Each row was made from one path, in order. Every step used is in the known rows, and no mark comes twice. Write each row's path.
Known rows
toteru -> gatag -> meroton: [ 25.6 -13.6  -7.5   0.9 -17.6  -0.6 -16.3  10.2   0.8   6.0  29.4   3.6
  -0.2   6.6  13.0 -14.3 -11.4 -24.3  -1.2 -39.2 -11.3  -9.3]
sato -> toteru -> gatag -> ralo: [-13.5 -22.2 -10.7  14.8 -11.4  25.6 -15.8   9.2  10.0  27.7  23.9   3.4
  33.0 -16.1  21.0  -3.9 -33.4 -15.2   7.7 -17.8 -18.6 -26.7]
roduro -> toteru -> gatag: [ 30.2 -10.2  -6.2  16.4 -19.8  14.7 -24.8 -17.1  10.6  13.0  26.0   7.7
  16.3  -5.9  10.1  -4.0 -18.9  -6.0  15.2 -32.0  -7.8 -21.4]
gatag -> toteru -> sato: [  4.1   5.7   6.7  13.4 -23.4  18.8 -24.9  26.5  -2.5  11.1 -10.5   5.9
  37.4   8.5  23.1  -7.5 -16.4 -10.1   4.3 -31.9   6.2  -1.0]
toteru -> gatag: [  6.2 -13.0 -15.1   9.1 -11.4   7.3 -13.8   1.5   3.1  13.5  18.9   2.5
   8.5  -4.7  10.7  -7.0 -15.2 -15.7   4.4 -20.9 -11.4 -17.1]
sato -> ralo: [-11.9  12.6 -20.8   9.5 -18.2  24.7  -3.8  24.3  -2.3  -7.6   5.5   1.7
  27.2   0.8  16.5  17.5 -20.8   1.7   2.3 -10.9 -19.7 -17.0]
toteru -> gatag -> meroton -> roduro: [ 35.8  -2.3 -17.3  -7.9 -29.6  -7.5   1.5  26.7   2.9  -1.0  36.1   2.0
  -5.8  12.3  -5.0 -17.9 -11.8 -38.6  -3.8 -41.3 -19.4   0.4]
toteru -> sato -> ralo -> gatag: [  5.1  -8.5  -2.4  18.0 -25.1  46.4 -18.5  54.6  23.7   0.3  16.7  -1.7
  64.0  12.2  33.4   8.4 -16.4  -6.5  -2.1 -32.5 -25.5 -15.9]
sato -> toteru -> gatag -> meroton -> roduro -> zasat: [ 24.3   1.9  -9.9 -24.0 -20.6  -9.6   8.4  29.5  -5.3 -12.9  12.8   2.7
  11.6 -14.4  -9.2 -17.6 -30.9 -33.2  13.4 -25.0 -26.3   8.8]
zasat -> roduro: [  3.7  13.4 -19.6   6.4  -4.8  -8.1 -18.7   9.0 -15.5 -30.3  -5.8   8.7
  16.0 -12.8 -17.5 -18.4 -24.4   8.9   3.2  -9.2   6.5 -10.8]
meroton -> roduro -> toteru -> sato -> ralo: [ 32.5   2.4 -11.4  11.4 -37.4  41.6  -6.9  45.7  16.5 -10.3  12.9   3.7
  48.9  10.5   5.8  22.7 -15.3  -2.5  14.0 -41.7 -20.7 -13.9]
zasat -> roduro -> rilamov: [ -0.3  17.2 -23.2   0.7  11.3 -27.6 -14.7  10.2 -34.1 -40.0  -2.7  14.8
  25.9 -30.9 -36.1 -28.4 -38.2  11.9   1.8 -10.0  14.8  -3.1]
meroton -> gatag -> ralo: [-38.9  11.1  -2.6  21.6 -15.4  19.4 -12.1  -2.4  -8.7  20.2  16.6   6.1
   7.4 -11.1   3.7   0.9 -17.8   7.1 -13.4  11.8  -0.7 -21.5]
ralo -> sato: [-17.8  12.0 -22.1  19.7 -16.0  10.5 -31.1  27.8   0.1   2.1  -3.7   3.8
  33.3   7.1   9.4  11.5 -17.1   2.2  -5.1 -22.2 -16.3   5.2]
ralo -> gatag -> toteru: [  2.8  30.9   3.8  14.8 -33.1   9.7 -18.9  10.4   6.3   5.0  12.7   3.7
  35.2   9.9  26.0 -26.8 -32.8 -19.8  -5.6 -18.3  -4.1   2.7]
sato -> ralo -> gatag -> meroton -> roduro: [ 25.5  25.1 -15.6  -1.3 -45.0  17.2   7.6  56.8  14.6 -22.2  38.2  -2.1
  29.5  23.7  11.3  -7.3 -22.8 -31.1 -13.5 -36.8 -37.0   3.5]
ralo -> sato -> toteru -> gatag -> meroton -> roduro: [ 15.6 -17.1 -34.3  -5.4 -37.9  -0.2 -17.7  44.9  15.3   1.7  23.5   0.5
  31.7   3.9  22.2   4.3 -26.0 -44.6  -3.1 -61.5 -38.7   8.7]
rilamov -> roduro -> toteru -> sato -> ralo -> gatag -> meroton: [ 46.4   6.1  15.1  14.2 -25.2  49.1 -25.5  43.4   8.6 -19.6  18.9  14.2
  69.6   9.8  14.5   0.3 -23.4   7.3  -6.3 -61.9 -27.5   2.2]
sato -> ralo -> gatag -> meroton: [ 14.3  14.0  -6.6   6.3 -34.2  22.7 -10.3  39.9  13.2 -14.4  31.2   0.4
  35.0  18.2  28.6  -3.4 -23.1 -15.6 -10.6 -34.4 -29.6  -5.4]
gatag -> toteru -> sato -> ralo: [ -6.3  -0.1  -0.2  12.9 -29.8  40.5 -15.3  40.5   1.6   5.1  -6.0   4.7
  54.5   8.2  43.4  14.5 -22.4  -8.8   5.9 -35.5  -8.1 -12.3]
toteru -> sato: [  7.2  -5.8  -3.0  13.8 -10.5  19.1 -23.3  32.9   3.1   4.6  -4.8   2.3
  29.4   6.0   3.8   0.9  -3.7   2.2   4.2 -24.0  -2.5  -7.8]
zasat -> roduro -> meroton -> gatag -> ralo -> sato: [-50.8  -1.7  -2.8  17.4 -10.3  25.9 -46.6   2.7 -16.0   3.8  -5.4  15.9
  19.0 -42.6   4.5  16.8 -16.4  15.2 -25.8   4.7   1.7 -16.3]

Write each row's path
[ 36.0  30.7  -9.2  -1.1 -39.2  -4.7  -1.1  42.2  11.6 -16.6  33.9  -0.8
  13.2  25.5  -8.9 -29.4 -17.1 -30.9 -14.5 -32.8 -22.4  13.7] | ralo -> gatag -> meroton -> roduro
[-24.6   8.7   0.6  -2.6 -18.7  13.3 -21.3 -22.9 -13.7  13.7  -7.4   8.0
 -16.9 -34.1   7.0  16.2   2.5   0.3 -18.8  13.7  -1.9 -15.8] | roduro -> meroton -> gatag
[ 48.5  27.7  -8.2   6.3 -53.8  24.5  -2.4  38.0  22.6 -23.9  43.8   2.0
  37.0  22.5   9.9  -5.2 -27.7 -21.2  -1.9 -48.3 -32.5  -1.3] | sato -> ralo -> gatag -> meroton -> roduro -> toteru
[ 21.5 -21.4 -15.2  -6.8 -22.8  -1.4 -17.0   9.5   7.6   5.7  21.3   2.4
  14.4  -7.1  27.1  -9.0 -23.8 -29.9   5.9 -43.7 -21.5 -11.9] | sato -> toteru -> gatag -> meroton
[ 59.2  33.3  -1.2   6.1 -47.4   3.8 -12.0  23.1  19.0 -17.6  39.8   4.3
  19.8  23.3  -9.1 -26.0 -20.5 -21.3  -3.4 -44.4 -18.2   9.5] | ralo -> gatag -> meroton -> roduro -> toteru
[ 11.7   7.1  14.8  18.0 -31.7  24.5 -28.7  33.9  15.3  12.4   6.3   3.0
  54.4  14.9  32.6 -22.4 -23.1 -19.8  -2.8 -35.7  -1.6   1.3] | ralo -> gatag -> toteru -> sato
[ 51.4  30.7  -8.7   0.7 -38.9  -2.8  -7.0  16.5   1.7 -18.6  23.2   7.2
   3.4  17.5 -19.3 -11.7 -14.6 -12.5   3.6 -40.6 -10.1   6.2] | gatag -> meroton -> roduro -> toteru
[ -4.1  28.8   3.6  -4.8   3.3  18.8 -17.2  -4.0 -31.3  -4.0 -24.1  18.8
   3.0 -31.9 -23.2   4.9  -7.7  15.0 -17.9   1.1 -10.1   6.9] | rilamov -> roduro -> meroton
[-21.4   4.2 -29.4  11.7 -21.2  10.1 -31.9  26.9   6.9   1.3 -11.4   3.4
  47.8  -7.0  23.8  17.4 -28.1  -3.8   2.6 -27.0 -25.4   2.4] | ralo -> sato -> toteru
[ 11.1 -13.0 -37.7 -11.7 -21.7 -19.7 -13.5  44.8  -3.7  -7.9  26.2   7.1
  41.8 -13.4   4.3  -4.7 -39.5 -41.2  -4.5 -62.0 -31.9  16.4] | ralo -> sato -> toteru -> gatag -> meroton -> roduro -> rilamov
[ 60.6   7.9   1.4   4.2 -37.5  12.6 -17.1  38.5  10.7 -12.1  17.8   5.5
  22.4  21.2 -11.7  -6.0  -5.1 -11.6   6.3 -57.1  -7.0   4.5] | gatag -> meroton -> roduro -> toteru -> sato
[-25.5  22.0   3.8  -5.8  -3.5  15.7 -16.4 -24.2 -34.4   2.7 -21.6  19.1
  -9.2 -47.2 -13.9  12.6  -4.5  13.8 -28.3  13.3  -7.7  -1.1] | rilamov -> roduro -> meroton -> gatag
[-62.1   7.2  -1.4  10.1  -7.8  40.2 -35.2   0.9 -21.6  21.0 -20.4  20.2
  37.7 -53.7  11.1  31.3 -25.4  15.2 -30.3   1.8 -25.0  -0.6] | rilamov -> roduro -> meroton -> gatag -> ralo -> sato -> toteru
[-25.6 -19.8 -11.7  32.3 -10.7  32.6 -33.8  28.3  10.0  32.7  28.2   6.4
  39.9   2.8  20.5   7.5 -23.6  -8.9  -5.1 -27.5 -18.6 -12.8] | toteru -> gatag -> ralo -> sato
[-24.3 -13.0   7.8  -2.8 -28.2  37.2 -29.2   7.8 -14.8  -7.1 -19.8  13.5
  32.4 -44.1  40.7  20.9 -16.2  -4.3 -11.7 -16.0   7.7 -26.6] | zasat -> roduro -> meroton -> gatag -> toteru -> sato -> ralo
[ 47.6  -7.7  11.6  17.5 -40.7  45.5 -31.6  44.2  29.1  -9.1  33.2   2.8
  61.2  22.1  35.8   4.3 -16.4  -5.7   2.9 -62.8 -21.7 -11.8] | roduro -> toteru -> sato -> ralo -> gatag -> meroton
[-30.8   4.5  16.6  -3.2 -20.6  52.2 -18.0   7.5 -27.2  10.8 -27.4  19.7
  35.4 -41.9  33.9  31.9 -12.8   1.9 -23.3 -13.8 -10.5  -6.9] | rilamov -> roduro -> meroton -> gatag -> toteru -> sato -> ralo
[-38.3   2.7 -17.9  25.2 -16.3  28.8 -32.6  35.1   7.1  15.4   2.2   4.9
  55.9  -4.3  21.5  14.7 -35.4   3.2  -1.3 -19.6 -22.4  -4.9] | gatag -> ralo -> sato -> toteru
[ 23.2  -9.6   4.1  10.0 -31.4  38.3 -20.5  63.1  22.0  -8.1  27.0  -0.8
  53.8  22.3  36.8   0.9 -12.3 -15.3  -7.6 -51.5 -25.9  -7.5] | toteru -> sato -> ralo -> gatag -> meroton
[-55.2 -10.5  -9.6   8.6 -15.7  26.1 -48.1   0.7  -9.9   3.2 -12.4  14.8
  34.4 -56.0  18.0  20.6 -28.2   9.2 -19.3   0.5  -7.9 -20.2] | zasat -> roduro -> meroton -> gatag -> ralo -> sato -> toteru
[-60.9  -5.8  -4.0  13.2 -23.4  37.8 -41.6   1.6  -0.6  31.7  -6.4   9.5
  28.3 -41.7  31.8  36.1 -17.7   2.0 -21.7   1.9 -20.2 -15.0] | roduro -> meroton -> gatag -> ralo -> sato -> toteru
[-27.8  -6.9  -1.0  12.0 -37.3  36.7 -13.9  20.7  -2.1  12.9  -2.1   5.0
  42.1  -8.2  52.9  22.2 -20.2 -11.2  -5.6 -23.5  -5.0 -20.7] | meroton -> gatag -> toteru -> sato -> ralo
[ 25.2   0.0  -4.9  20.9 -27.5  27.5  -8.1   7.7  14.1  19.8  46.1   7.1
  19.8   2.1 -10.1  -9.0 -26.3 -14.2   9.6 -27.0 -12.0 -19.6] | meroton -> roduro -> toteru -> gatag -> ralo
[  3.8 -20.9  -9.6  35.2 -10.8  28.7 -49.9   7.5   8.4   3.2  28.6  15.6
  52.8 -13.7   6.1  -3.7 -37.7   8.9   8.5 -40.3  -3.1 -21.9] | zasat -> roduro -> toteru -> gatag -> ralo -> sato
